Each row was made from one path, in order. Every step used is in the known rows, and no mark comes twice. Write each row's path.
Known rows:
mobu > temoz > vodov: [-3.36  2.50  1.88 -3.43 -3.96  0.08  3.25  0.09  3.50 -1.18 -2.53  1.08
 -0.80 -0.22  0.09 -0.36  1.26  0.32 -2.80  0.71  1.79 -3.48  4.11]
veriki > vodov > mobu > temoz > dibid: [-4.52  1.41  1.33 -1.79  1.45 -0.13  2.85 -2.40  1.42  1.44  0.26 -3.96
  0.23 -3.04  0.40 -0.34 -0.95  0.60  6.25 -0.43 -0.44  0.12  2.66]
dibid > veriki > vodov > temoz > mobu: [-2.16  1.69 -2.14 -3.24  2.48  1.51  4.36  1.55  1.26 -0.82  0.99  1.09
  1.10  0.52 -0.37 -2.97 -3.12  1.62  0.56  0.78 -1.33 -2.33 -0.68]
veriki > vodov > mobu > temoz: [-3.24 -0.64  2.91 -3.13 -0.27  0.44  1.77  0.62  0.68  0.42 -1.39 -3.12
 -0.78 -1.60  0.03 -0.41  1.12  2.06  4.35 -2.95  0.41 -0.76  0.99]
mobu > temoz > dibid > vodov > romut: [-3.86  2.56 -0.78  0.47  3.53  3.98  0.96 -1.42 -0.76 -1.60  0.87 -3.19
 -3.96 -3.36  4.34 -2.67 -1.12 -2.41  4.23 -0.46  2.25 -2.50  5.29]
romut > vodov: [ 1.35  2.25  0.37 -2.58 -1.15  2.05 -0.19  0.06  2.96 -0.96  0.90  1.31
  0.41 -0.59 -1.09 -1.48  0.66  0.12 -2.59 -1.70  0.27 -4.35  1.93]
veriki > vodov: [-1.34 -0.35  0.82 -3.41  1.29 -1.52  2.23  2.75  2.20  0.01  0.70 -0.89
  0.46  0.24  1.84  1.41 -0.35  0.84  2.14 -0.38 -1.64  2.89 -0.97]
veriki > vodov > mobu: [-1.36 -1.18  3.10 -2.86  4.75 -0.17  2.36  3.68  1.63  0.16  0.83 -3.61
 -0.59  1.48  0.78  1.52 -1.10  1.00  6.29 -1.81 -0.59  3.42 -3.39]
dibid > temoz > vodov: [-1.81  3.26  1.36 -2.21 -3.04  2.52  5.61  1.16  5.22 -3.22 -1.60  1.02
  1.02  1.72  2.27  2.12  0.86 -1.91 -2.72  1.64  1.02 -3.44  2.12]
veriki > vodov > temoz: [-2.97 -0.92 -2.11 -1.38  2.34 -2.90  2.74  0.68 -0.75 -1.81  2.40 -0.15
 -0.98 -1.11  0.48 -2.11 -1.27  2.22  2.46 -1.37  0.38 -0.99 -1.06]
romut > vodov > temoz: [-0.99  0.93 -2.54 -0.70  0.47 -0.19  1.03 -1.47  0.00 -2.72  2.58  1.70
 -1.03 -1.90 -1.75 -4.44 -0.46  1.59 -1.25 -2.44  1.83 -6.85  1.23]
dibid > temoz > mobu: [ 1.10  3.34 -0.68 -0.50 -0.55  4.71  3.41  1.23  3.17 -2.60 -2.85  0.45
  2.87  1.27  0.36  1.91 -1.46 -2.18 -0.81  1.49 -0.85 -3.09  1.06]
vodov > mobu > temoz > dibid > veriki: [-4.76  1.54  0.71 -2.26 -1.76  4.08  3.33 -4.83  0.09  3.64  2.27 -2.06
  0.78 -2.88  0.63 -4.83  0.50  1.46  1.79  0.18 -1.28 -2.86  2.63]
mobu > temoz > vodov > veriki > dibid: [-3.20  0.83 -2.33 -3.39 -0.61 -0.29  2.73  0.15  0.37 -3.14  0.91 -1.84
 -5.93 -0.19  0.20  0.91 -2.70  0.43 -1.37 -1.54 -2.38 -3.46  4.47]
vodov > veriki > dibid > temoz: [-0.91  0.63 -2.99 -0.49 -1.31  3.22  3.41 -0.85  0.06 -4.43  1.05 -2.50
 -2.40 -0.34  2.25  1.92 -1.32 -1.45 -0.19 -1.73 -2.73 -4.32  2.76]
dibid > veriki > vodov > mobu: [-2.25 -0.86  3.06 -4.30  3.37  2.22  3.51  2.47  1.69  1.69  2.30 -3.07
 -0.03  1.25  1.48 -0.98 -0.42  1.83  4.81 -1.68 -1.68  2.19 -3.23]
dibid > temoz: [-0.14  1.33 -0.10  0.65 -2.90  3.45  2.97 -0.91  1.59 -2.44 -0.96 -0.43
  1.98 -0.27  2.03  1.12  1.44 -1.64 -0.59 -0.03 -0.10 -3.24  1.35]
romut > vodov > veriki > dibid: [-0.24  0.56 -3.37 -2.92  1.27  0.98  0.51  0.37  0.05 -3.18  3.14 -1.68
 -5.15 -0.42 -0.39  0.05 -3.05  0.40 -1.25 -3.09 -3.17 -4.12  2.98]
mobu > temoz > dibid: [-3.71  2.19 -0.56  0.07 -1.59 -0.06  1.23 -4.69  0.35  1.32 -0.24 -1.54
  0.45 -3.88 -0.09 -1.42 -0.20 -0.11  2.16  0.70  0.02 -2.04  4.75]
mobu > temoz > vodov > dibid: [-6.10  0.70 -0.73 -1.26 -1.32  0.77  3.14  2.10  1.21  1.62 -0.88 -1.38
 -2.41 -3.79 -0.11 -3.31 -0.68  1.37 -2.35 -0.55  0.52 -7.11  2.39]
dibid > vodov: [-1.63  1.94  0.66 -1.84  2.24  2.88  1.74  0.43  2.26 -3.81 -1.03  0.84
 -1.32 -0.20  4.41 -1.03 -1.43 -1.27  0.85  0.49  0.29 -1.22  0.88]
veriki > dibid: [ 0.99 -0.02 -1.21 -0.51  0.81  0.40  0.58  0.60 -0.80 -3.89  0.21 -0.92
 -2.93  0.84 -0.78  1.63 -2.22  0.05  0.51 -0.50 -3.01 -1.32  0.91]
vodov > mobu > temoz > dibid: [-3.84  1.51  0.95  0.16  0.84  0.59  1.78 -3.83  0.33  1.42 -0.19 -3.49
 -0.05 -3.20 -0.67 -1.02 -0.74  0.10  5.13 -0.26  0.26 -1.38  3.19]

Which path is each row?
[-3.29  0.02  2.36 -3.94  4.27  1.87  4.31  0.97  2.13  2.32  2.94 -3.83
  0.40  0.36  1.46 -0.98 -1.44  1.42  6.18 -0.64 -1.95  2.59 -2.33] -> temoz > dibid > veriki > vodov > mobu
[-3.87  2.48 -2.76 -2.12 -0.84  3.09  3.63 -5.10  0.56  1.84  5.08  0.59
  0.83 -2.93  0.08 -6.83 -0.76  1.41 -1.12  0.29 -0.95 -5.69  2.51] -> romut > vodov > temoz > dibid > veriki
[-1.40  0.90  2.71 -2.65 -1.80  2.66  0.26 -1.14  1.21 -0.23 -1.18 -1.63
 -0.84 -2.22 -1.89 -2.28  1.87  1.69  1.34 -3.75  1.74 -5.39  2.83] -> romut > vodov > mobu > temoz
[-5.10  1.51  0.27 -5.22 -1.60  1.30  4.48 -1.63  2.28  2.81  2.40 -1.32
  1.44 -2.46  2.62 -2.82  0.40  1.68  1.81  0.39 -2.86  0.11  2.20] -> mobu > temoz > dibid > veriki > vodov
[-0.39  1.63 -2.80  0.05  2.81  0.59  1.91  0.64  0.00 -2.15 -0.66  1.35
  0.36  0.39 -1.98 -1.47 -3.45  0.37  0.23  0.76  0.44 -3.25 -0.25] -> vodov > temoz > mobu
[-6.35  2.09 -2.78 -2.41  2.45  1.35  2.15 -3.20  0.99 -0.38  1.82 -2.43
 -4.09 -3.70  4.59 -2.67 -2.89 -0.87  1.81 -1.06 -0.38 -2.27  5.02] -> mobu > temoz > dibid > vodov > veriki
[-1.17  1.68  2.89 -2.05  1.59  3.17  5.48  2.61  3.65 -4.48 -0.98 -2.68
 -1.46  2.90  0.67  2.90 -1.26 -1.18  2.62 -0.50 -0.10 -2.29 -0.27] -> veriki > dibid > temoz > vodov > mobu
[-1.03  2.90 -3.05 -1.35  4.63  2.54  3.37  1.17  0.98 -6.64 -1.18  1.38
 -2.18  0.84  0.50 -1.51 -5.32 -0.49  1.01  0.86 -1.08 -4.78  1.01] -> veriki > dibid > vodov > temoz > mobu
[-1.81  2.41 -1.66 -1.26  1.37  4.47  4.81  3.73  3.53 -0.82 -1.79 -1.52
  1.98 -0.90  1.13  0.62 -2.70 -0.97  0.26  0.63 -2.08 -4.47 -0.13] -> veriki > vodov > dibid > temoz > mobu
[-4.76  0.41 -1.20 -0.67  1.21  0.38  3.18  3.36  1.75  1.52  0.36 -1.32
 -2.21 -1.95  0.16 -2.03 -1.91  0.66 -2.15  0.31  0.03 -4.81  0.08] -> temoz > vodov > dibid
[-4.23  0.67 -0.64 -2.51  0.94  2.93  2.29 -0.36 -1.07  2.95  3.59 -3.92
 -2.15 -2.72  2.86 -3.29  0.66  0.46  3.59 -1.09 -0.12 -0.34  3.58] -> mobu > temoz > dibid > veriki > vodov > romut
[-2.74  2.67 -3.13  0.33  1.85 -0.71  2.28 -4.06  0.93 -1.05  3.42 -0.08
 -0.02 -3.25 -0.95 -3.48 -2.20  0.25  1.57 -0.16  0.82 -4.76  2.85] -> romut > vodov > temoz > dibid
[ 0.40  2.88 -2.78 -1.26  0.79  4.63  3.76  1.23  2.04 -4.06 -1.25 -1.26
 -0.65  1.29  0.46  2.37 -3.57 -2.16 -0.45  0.31 -2.92 -4.00  2.25] -> vodov > veriki > dibid > temoz > mobu
[-6.47  0.86 -0.85 -3.40 -3.46  4.27  4.44 -0.15  0.84  3.91  1.69 -0.51
 -1.05 -3.34  1.02 -6.66  0.56  2.30 -4.38  0.00 -1.14 -7.29  2.14] -> mobu > temoz > vodov > dibid > veriki
[-3.24  1.88 -1.07 -1.75 -1.00  3.21  3.03 -4.09  0.56  3.33  3.46 -0.43
  1.45 -1.64  1.34 -4.11 -0.54  0.34 -0.15  1.90 -2.27 -1.11  1.69] -> temoz > dibid > veriki
[-5.26  1.13 -1.35 -3.58 -1.52 -0.83  2.50 -0.39  1.45  0.78  0.78 -1.11
 -3.78 -1.29  1.07 -1.07 -0.65  0.56 -2.52 -1.18  0.78 -2.80  4.35] -> mobu > temoz > vodov > veriki
[ 0.58  1.30 -1.03  0.21 -2.31  3.88  3.46 -0.49  0.80 -5.56 -0.66 -1.22
 -0.43  0.37  1.60  2.32 -0.26 -1.69  0.04 -0.56 -2.52 -4.46  2.03] -> veriki > dibid > temoz
[-4.16 -0.58  2.93 -4.41 -1.46  2.27  2.78 -0.31  0.63  1.63 -0.13 -2.75
 -0.45 -1.84  0.71 -2.60  1.74  2.71  3.32 -2.70 -0.43 -1.65  1.15] -> dibid > veriki > vodov > mobu > temoz
[-2.73  0.05  0.78 -5.41 -0.58  1.41  3.61  1.48  2.01  2.10  2.63 -0.26
  1.07  0.14  2.66 -2.10  0.53  1.81  0.28 -0.11 -2.82  1.46 -0.89] -> dibid > veriki > vodov
[-2.97  0.67  2.30 -2.45  0.67  3.52  2.01 -0.55  0.26 -4.14 -2.23 -2.53
 -3.44 -1.41  1.40 -1.11 -0.70  0.68  3.89 -2.68 -0.13 -4.05  2.65] -> veriki > dibid > vodov > mobu > temoz
[-1.47  0.72  3.67 -2.16  3.19  0.77  3.37  3.07  3.02 -0.94 -0.54 -1.77
 -1.29  2.71 -0.30  1.55 -1.13 -0.11  2.51 -0.19  1.48  0.54 -1.68] -> temoz > vodov > mobu
[-5.25  0.70 -1.12 -2.86 -1.46  3.99  4.47  0.92  1.14  3.79  2.71 -0.39
 -0.98 -2.01  1.23 -5.68 -0.46  1.76 -3.93  0.58 -1.57 -5.64  0.10] -> temoz > vodov > dibid > veriki
[-0.97 -0.66 -0.48 -0.93  3.76  0.49  0.35  3.45 -1.07  0.71  2.42 -3.57
 -2.78 -0.35  2.27  0.21 -0.09 -0.47  3.90 -1.51  0.96  2.06  0.66] -> veriki > vodov > romut
[-1.66  0.45  3.02 -1.58  5.51  3.32  2.18  1.77  1.96 -2.76 -0.59 -2.28
 -2.05  1.04  2.85 -0.24 -2.08 -0.56  5.16 -1.19  0.80  0.20 -1.70] -> dibid > vodov > mobu
[-4.28 -0.62 -2.03 -1.25 -0.85  4.27  2.41 -0.24 -1.32  4.68  3.32 -1.22
 -0.56 -3.11  0.84 -6.54 -0.26  2.17 -2.46 -0.51 -2.26 -5.19 -0.67] -> vodov > dibid > veriki
